What can hang from each mark
pubiv: dimib zomo
zote: nabig
nabig: linom neme
bitora: nutes
neme: falat nabig nida
linom: nabig tuso
sodov: napo
napo: falat sodov
falat: dimib napo neme nutes
tanif: nida nutes
dimib: falat pubiv
nutes: bitora falat tanif
nida: povad
tuso: linom nida

Each row was made from one small tree. Brackets hold a mark, then the marks that hang from it, in alphabetical order. Every link used is in the known rows. Write each row's tree.
In the rows, zero is written as 128.
Known rows
[linom [nabig neme] [tuso nida]]: [125 154  83 154  81 135 128 141 120 132 129 125 132 149 132 126 131 174
 141 143 143 131 106 124 125  86 136 134 167 134  95 152  91 145 152 112
 139 204 100  99 167]
[zote [nabig [linom tuso] [neme falat]]]: [121 150  87 166  52 124 125 137 140 136 143 116 138 144 136 120 123 173
 139 143 153 122 102 129 130 100 160 130 143 117  88 141 105 152 146 107
 138 192 118 101 157]
[zote [nabig linom]]: [123 129 110 146  89 106 122 138 136 131 145 123 134 132 129 135 123 143
 139 139 144 129 113 142 130 122 139 121  82 124 106 114 122 145 157 119
 139 122 129 118 144]
[napo [falat dimib neme] sodov]: [130 117 135 117 145 109 113 125 138 112 128 130 117 129 132 158 129 118
 142 118 119 123 140 119 120 133 109 111  60 135 125 108 137  78 123 165
 125  97 142 119  88]
[tanif nutes]: [131 117 121 131 132 128 140 136 118 109 133 125 131 122 138 125 124 117
 130 137 133 136 123 131 129 128 133 131 107 128 171 114 133 141 136 117
 134 118 138 131 124]
[linom [nabig [neme falat]] [tuso [nida povad]]]: [128 164  65 157  61 159 143 134 128 131 131 119 137 156 133 113 127 178
 128 138 142 132 105 119 126  81 149 146 240 128 102 164  90 154 134 106
 129 208  97 105 166]
[sodov [napo [falat dimib]]]: [131 114 116 117 142 116 120 120 143 109 131 123 126 121 129 154 128 123
 146 128 129 113 132 129 118 112 117 107  49 131 149 109 133  93 135 141
 129  98 144 115 100]
[nabig [linom [tuso [nida povad]]] neme]: [122 166  89 146  58 135 134 135 134 132 130 120 138 157 130 115 130 169
 132 146 143 125 109 127 126 101 150 148 214 130 116 152 103 147 138  99
 140 209 102 120 159]
[sodov [napo [falat neme]]]: [129 119 127 119 139 111 119 123 148 113 129 126 124 118 129 166 127 118
 140 123 122 131 138 120 131 116 112 112  96 133 118  98 139  86 126 158
 133  91 132 118 102]
[sodov [napo [falat dimib [neme nida] nutes]]]: [127 125 158 110 150 124 114 107 148 135 117 128 111 129 121 159 127 123
 119 118 118 103 154 108 119 120 114 118  96 129 109 112 147  83 112 176
 116 104 131 113  93]
[zote [nabig [neme [falat dimib [nutes bitora]]]]]: [125 133 134 139 134 142 125 129 140 142 141 121 125 135 144 111 126 141
 123 118 138 120 124 130 125 142 133 127 165 112 130 145 126 142 124 122
 116 146 140 103 128]
[linom nabig]: [127 125 110 139 122 124 126 142 125 122 134 127 131 125 131 137 125 137
 139 132 139 137 116 133 130 112 129 120  95 132 110 118 121 133 147 123
 135 113 128 116 141]
[sodov napo]: [130 116 109 126 134 121 127 127 138 113 134 124 129 116 129 143 126 124
 142 130 133 134 125 132 135 115 127 111 105 129 142 107 133 112 134 129
 139  94 132 122 126]
[neme falat [nabig linom] nida]: [124 143  85 136  67 142 126 110 131 141 123 132 138 115 118 127 115 134
 111 139 127 110 126 129 131 137 163 127 125 119 111 131 127 168 119 117
 134 121 118 130 144]
[tuso nida]: [131 126  98 129 113 128 131 131 126 114 132 136 129 126 132 129 127 131
 132 136 130 136 124 131 132 121 118 127 145 130 149 121  98 145 146 120
 135 124 128 126 143]
[pubiv [dimib falat]]: [122 107 125 129 134 109 118 140 138 116 124 127 138 107 109 133 125 110
 133 138 146 117 119 154 134 136 129 119  24 129 138 119 129 112 151 106
 130 105 147 131 140]
[nutes [falat napo neme] tanif]: [132 112 174 108 189 120 125 128 109 128 138 139 116 120 138 115 137 115
 132 107 112 146 138 124 136 156 107 123 192 129 147 128 129 126 105 144
 123 103 137 154 116]
[napo [falat [dimib pubiv] nutes] sodov]: [129 111 150 121 148 106 111 125 147 119 116 123 122 128 122 155 131 107
 139 124 129 113 142 130 112 141 101 113  14 129 115 107 156  68 143 159
 125 102 143 127  88]
[neme nabig [nida povad]]: [125 142  88 128  89 158 128 120 127 137 115 132 140 122 108 134 120 136
 112 133 127 121 130 125 126 136 154 136 141 134 118 134 144 150 117 118
 129  85 115 143 149]
[dimib pubiv]: [127 109 124 142 122 111 127 138 127 116 125 129 132 115 126 131 127 114
 144 134 139 132 124 143 132 126 122 125  63 131 123 108 141 117 153 117
 134  90 138 140 141]
[nutes bitora [falat napo neme] [tanif nida]]: [137 113 192  97 205 124 146 121  95 132 134 138 122 123 139  95 143  95
 124 104  98 158 144 131 141 171 102 132 207 127 180 145 126 146  90 136
 120 142 126 157 112]
[pubiv [dimib [falat neme]] zomo]: [120  99 156 139 136  98 121 142 135 126 123 132 128 104 107 135 128 108
 125 138 141 123 123 156 143 127 121 124  18 132  81 112 136  87 149 109
 130 102 141 135 148]
[tanif [nida povad] [nutes bitora falat]]: [141 127 147 112 152 150 174 132  99 119 128 121 139 132 132  91 131 103
 116 123 109 157 126 138 129 149 126 154 215 125 216 149 124 164 104 101
 121 169 125 150 124]
[sodov [napo [falat dimib nutes]]]: [130 118 142 109 161 121 115 119 154 118 125 121 121 126 130 159 128 120
 131 122 128 110 140 120 115 121 109 108  68 127 137 108 139  84 132 156
 126 104 145 111  84]
[sodov [napo [falat [dimib pubiv]]]]: [130 106 127 128 139 104 121 121 142 112 126 120 126 117 121 152 131 116
 155 131 132 105 133 140 119 111 113 110   6 131 125 109 154  79 146 136
 128  94 140 123 110]
[nutes falat]: [135 116 127 122 141 127 132 141 122 118 130 133 129 115 130 124 125 124
 135 124 126 145 121 132 130 133 118 124 156 127 155 121 106 138 135 119
 130 112 145 135 132]
[bitora nutes]: [129 120 128 128 147 134 132 143 127 120 124 127 128 120 133 119 127 116
 128 133 134 140 127 125 132 129 131 131 116 128 166 112 138 138 134 118
 132 106 142 132 124]
[pubiv [dimib [falat neme nutes]] zomo]: [119 103 181 132 155 103 114 140 146 135 116 130 124 110 106 139 127 105
 110 132 141 121 131 148 139 138 112 125  38 128  67 111 144  78 147 125
 126 110 144 130 130]
[tuso [linom nabig]]: [127 136 113 146 118 127 119 138 130 125 132 120 136 134 128 141 124 138
 132 135 134 137 112 132 124 105 134 124  98 133 105 118 114 148 155 122
 131 144 128 107 157]
[falat dimib napo neme [nutes bitora]]: [125 112 206 106 214 123 112 123 126 141 138 134 103 133 142 121 135 119
 121 103 120 119 147 117 122 159  99 124 144 126 129 127 148 108 106 158
 116 108 143 127  95]
[nutes bitora [falat dimib neme] tanif]: [137 120 176 103 207 128 128 130 106 137 139 143 118 119 152 107 139 104
 135 105 103 147 139 130 133 162 109 129 208 127 166 144 132 133 104 133
 113 101 142 145 109]
[tuso [linom nabig] [nida povad]]: [130 154  91 144  95 146 134 132 132 129 130 118 138 151 123 131 127 151
 122 137 128 135 112 130 121  99 133 142 181 133 111 135 101 161 150 114
 127 166 108 112 169]
[nutes bitora falat [tanif [nida povad]]]: [140 130 146 101 165 147 160 129 105 126 128 133 143 126 136  93 137  96
 121 115 105 169 132 140 139 157 122 143 236 128 205 154 119 159 101 104
 120 138 124 163 122]
[neme [falat [nutes bitora]]]: [132 124 136 117 160 141 127 128 142 129 132 132 128 115 144 121 123 108
 115 118 126 143 134 124 135 147 119 127 183 117 157 123 124 138 120 132
 125 107 141 126 109]
[dimib falat pubiv]: [121 111 129 131 140 103 124 135 136 116 116 127 135 109 113 131 125 105
 146 138 142 112 122 150 135 125 129 127  12 129 131 122 139 108 159 118
 128  90 144 138 141]
[falat [napo sodov]]: [128 106 128 121 143 114 119 126 127 113 136 127 122 123 124 136 132 122
 142 124 130 132 129 129 129 142 116 107  82 130 146 110 138 105 122 144
 139 103 131 138 116]
[nutes bitora]: [130 120 126 122 154 126 126 136 128 122 135 135 132 114 139 126 128 111
 136 126 127 146 127 135 135 142 123 125 138 129 162 121 130 138 129 118
 134  99 135 135 129]
[bitora [nutes falat [tanif [nida povad]]]]: [139 131 146 108 160 156 165 136 105 123 117 125 139 132 129  88 136 100
 114 122 113 165 132 130 136 144 130 150 212 126 210 143 125 160 106 103
 118 146 129 161 115]

Write each row's tree
[126 119 180 104 177 124 113 110 129 149 126 133 109 125 124 131 133 112
 114 109 110 130 155 112 131 167 110 123 165 127 124 122 161 102  88 175
 125 111 115 140 109]
[falat [napo sodov] [neme nida] [nutes bitora]]
[117 154  94 163  40 120 121 134 131 150 132 119 136 146 118 125 125 175
 136 151 152 115 110 129 130  99 164 135 116 128  83 144 118 152 143 111
 137 190 103 113 174]
[zote [nabig [linom tuso] [neme nida]]]
[123 158  69 166  36 128 131 131 135 137 144 120 136 152 134 114 125 180
 135 149 147 118 103 129 130  95 151 136 187 117  95 152  84 165 151 106
 138 217 104  98 168]
[zote [nabig [linom [tuso nida]] [neme falat]]]
[129  86 201 138 172 100 133 129 104 136 133 133 105 120 120 110 139 122
 136 116 126 117 132 144 125 133  95 127  72 129  82 123 145  89 132 122
 120 113 143 149 139]
[nutes [falat [dimib [pubiv zomo]] napo neme]]
[138 121 165 116 182 129 144 137 106 129 136 132 122 119 145 112 129 108
 127 117 106 151 132 127 132 154 117 142 214 124 171 130 136 141 107 131
 123 127 135 137 120]
[tanif [nutes bitora [falat neme]]]
[123 156  93 148  64 121 129 135 131 130 129 126 134 148 135 119 130 166
 138 149 144 123 110 128 129 103 142 136 176 128 115 145  94 149 146 106
 145 213 107 111 158]
[nabig [linom [tuso nida]] neme]
[132 130 120 117 125 142 152 128 117 110 124 130 143 133 133 111 132 107
 121 128 125 155 130 135 138 133 132 137 152 133 179 135 123 147 119 109
 125 128 124 155 120]
[nutes [tanif [nida povad]]]
[127 142 140 131 132 128 117 130 115 150 130 133 120 140 130 130 129 155
 130 121 117 112 123 117 115 124 135 133 150 127  71 149 118 134 128 137
 130 152 128 116 127]
[nutes [falat dimib [neme [nabig [linom tuso]]]]]
[133 139 145 110 160 156 131 122 105 154 111 141 126 113 121 113 131 111
 107 119 100 140 146 113 135 162 140 142 205 126 135 141 156 158  94 136
 119  98 119 152 130]
[bitora [nutes [falat [neme nabig nida]] tanif]]
[128 128  94 132 100 156 128 108 120 134 124 138 128 116 121 124 119 134
 115 129 125 101 132 124 121 130 150 124 103 124 130 141 125 157 117 122
 120  99 132 126 136]
[neme [falat dimib] nabig nida]
[122 141 102 147  79 136 130 134 121 135 122 125 132 128 120 126 124 151
 131 140 145 124 116 131 131 116 152 126 119 133 110 137 127 145 130 112
 130 155 112 115 167]
[linom [nabig [neme nida]]]
[133 122 137 116 154 139 151 133 109 116 119 130 136 126 136 102 135  95
 121 131 123 155 135 130 142 139 131 135 121 128 198 128 133 154 121 111
 128 136 131 146 109]
[bitora [nutes [tanif nida]]]
[120 154 115 131  80 140 126 116 131 151 119 130 132 133 114 136 119 140
 108 131 123 113 134 121 128 142 158 142 159 131  79 131 151 145 108 130
 129 106 108 140 143]
[falat [neme [nabig linom] [nida povad]]]
[133 128 138 124 150 142 139 131 106 130 125 132 125 120 131 129 123 123
 119 121 108 135 130 120 123 152 129 137 175 125 124 130 136 145 115 136
 128 113 132 129 126]
[tanif [nutes [falat [neme nabig]]]]
[128 104 133 127 150 130 129 118 121 114 144 130 116 126 137 111 128 130
 131 118 134 108 127 126 123 130 123 115 100 122 158 127 119 134 122 126
 121 113 151 130 115]
[neme [falat dimib napo]]
[135 128 133 120 137 146 167 130 108 114 128 120 141 136 134 101 130 102
 117 131 119 150 129 135 131 141 135 151 163 129 208 139 136 157 110 104
 125 156 120 145 122]
[tanif [nida povad] [nutes bitora]]
[123 139 101 154  83 109 116 143 136 138 144 123 134 143 129 136 126 160
 143 143 146 127 109 132 127  97 142 126  90 127  83 126 113 143 162 121
 142 152 119 113 147]
[zote [nabig [linom tuso]]]
[128 153  71 159  71 146 134 135 124 129 133 124 132 146 137 117 128 173
 134 140 141 130 105 121 128  84 141 134 193 126 102 158  82 155 143 111
 135 210 103  96 165]
[linom [nabig [neme falat]] [tuso nida]]
[124 152  77 143  62 144 122 115 129 147 123 132 138 126 119 128 119 151
 116 143 130 110 121 119 128 112 165 133 133 123  90 145 119 165 126 121
 138 150 108 124 147]
[neme falat [nabig [linom tuso]] nida]
[121 162  98 153  66 151 132 130 132 140 119 113 142 147 113 126 123 158
 118 139 139 125 111 128 123 107 162 143 170 134 105 143 128 158 126 105
 122 180 105 116 182]
[tuso [linom [nabig [neme [nida povad]]]]]
[130 116 176 115 198 122 119 127 124 139 127 134 125 121 143 114 139  93
 133 117 124 132 142 140 130 160 110 127 108 125 149 134 166 114 129 128
 119  94 139 148 106]
[falat [dimib pubiv] [nutes bitora tanif]]
[134 101 151 111 171 119 126 123 113 120 139 129 112 125 125 120 135 127
 144 112 120 121 130 130 117 148 106 110 109 127 158 127 122 108 115 142
 125 122 144 136 113]
[nutes [falat dimib [napo sodov]]]
[134 129 161  95 175 127 131 124 132 122 116 133 140 124 137 129 135  82
 115 121 111 154 147 127 135 160 107 125 127 128 185 128 132 130 116 139
 124 132 130 142  83]
[napo [falat [nutes bitora [tanif nida]]]]
[129 117 138 118 153 112 117 119 141 114 133 126 116 124 132 159 129 122
 142 119 121 114 139 120 121 115 111 110  75 132 122 106 141  81 125 158
 124  94 141 112  93]
[sodov [napo [falat dimib neme]]]
[126 163  79 153  71 148 135 142 125 134 127 119 136 159 128 122 131 179
 135 141 143 133 105 123 123  84 143 145 212 136  96 159  99 143 142 107
 134 199  94 108 168]
[linom [nabig neme] [tuso [nida povad]]]
[121 143  98 131  78 130 121 117 128 143 120 132 137 118 112 135 119 134
 117 142 130 110 127 131 129 141 159 126  96 128 104 127 137 158 127 119
 139 114 116 132 149]
[neme [nabig linom] nida]
[132 137 144 101 142 139 140 125 139 114 110 125 143 139 128 133 131  98
 109 123 120 149 143 122 129 139 117 133 139 131 169 127 129 123 119 135
 120 130 130 147  85]
[napo [falat [nutes [tanif [nida povad]]]]]
[128 118 145 121 147 113 116 130 135 114 128 134 118 130 136 149 127 123
 136 120 125 118 137 119 121 127 111 120  72 136 127 111 127 100 131 148
 119  96 151 120  98]
[napo [falat dimib neme]]
[127 129 111 119 135 125 113 116 146 124 121 128 129 115 120 174 124 122
 131 123 114 121 139 117 126 130 122 109  90 132  87 107 152  95 121 160
 137  75 125 114 106]
[sodov [napo [falat [neme nabig]]]]
[126 101 170 143 144 111 126 134 131 132 120 130 119 121 123 127 131 115
 126 132 143 119 131 146 125 123 107 125  25 127  85 114 148  89 158 114
 126 105 146 134 130]
[falat [dimib [pubiv zomo]] nutes]
[129 113 145 115 141 137 123 102 130 131 130 127 110 129 121 120 128 126
 114 116 126 103 145 114 120 143 122 116 109 119 145 129 133 113 101 159
 116 122 133 130 105]
[neme [falat dimib [napo sodov] nutes] nida]
[123 160  74 142  53 156 130 114 134 149 122 126 142 136 114 124 118 156
 109 141 130 113 121 116 125 109 172 145 172 125  92 153 126 164 116 114
 132 147 101 133 148]
[neme falat [nabig [linom tuso]] [nida povad]]
[129 124 181 104 190 121 110 127 144 133 126 134 115 129 143 146 129 107
 121 109 115 125 149 114 120 150  99 124 119 129 131 119 144  97 119 163
 114 102 148 119  84]
[napo [falat dimib neme [nutes bitora]]]
[126  95 146 151 126 106 131 135 119 123 128 132 123 117 122 122 132 118
 142 137 143 121 123 154 128 113 116 124   4 132  97 115 144  98 160 100
 129 101 143 141 144]
[falat [dimib [pubiv zomo]]]
[125 145  89 137  89 135 122 110 123 140 135 130 129 138 125 120 128 160
 119 138 126 106 120 120 121 116 140 128 161 120  97 150 104 163 132 125
 141 174 104 121 142]
[neme [falat napo] [nabig [linom [tuso nida]]]]
[128 124 150 112 152 112 108 129 154 119 118 127 120 127 129 168 126 110
 125 117 118 138 146 111 124 144 103 114 108 130 104  97 140  74 123 181
 129 101 136 120  81]
[napo [falat neme nutes] sodov]
[134 113 160 121 166 125 131 135 115 125 133 136 112 126 137 122 128 131
 135 112 119 130 130 123 123 134 111 128 158 128 132 127 113 121 125 135
 117 113 152 127 121]
[nutes [falat dimib neme]]
[123 123 148 123 126 134 130 118 122 134 128 131 117 133 117 123 127 134
 117 118 126 123 140 116 131 135 132 138 163 136 122 125 144 125 101 141
 120 100 120 151 135]
[falat napo [neme [nida povad]]]
[128 123 150 110 160 116 112 122 159 122 122 123 119 124 130 168 125 114
 125 118 121 129 145 111 128 127 105 113 120 128 104  97 144  77 124 172
 129  97 135 112  86]
[sodov [napo [falat neme nutes]]]
[125 166  76 150  45 145 142 127 137 129 133 119 139 154 136 107 126 169
 126 143 142 124 107 124 129  99 154 149 243 122 124 158  92 157 129  98
 135 216 105 119 157]
[nabig [linom [tuso [nida povad]]] [neme falat]]
[120 126 136 120 134 118 120 123 133 129 115 136 124 114 112 135 120 117
 125 131 128 111 135 125 140 124 140 133  86 132 129 126 130 122 127 140
 119  96 132 133 139]
[dimib [falat [neme nida]]]
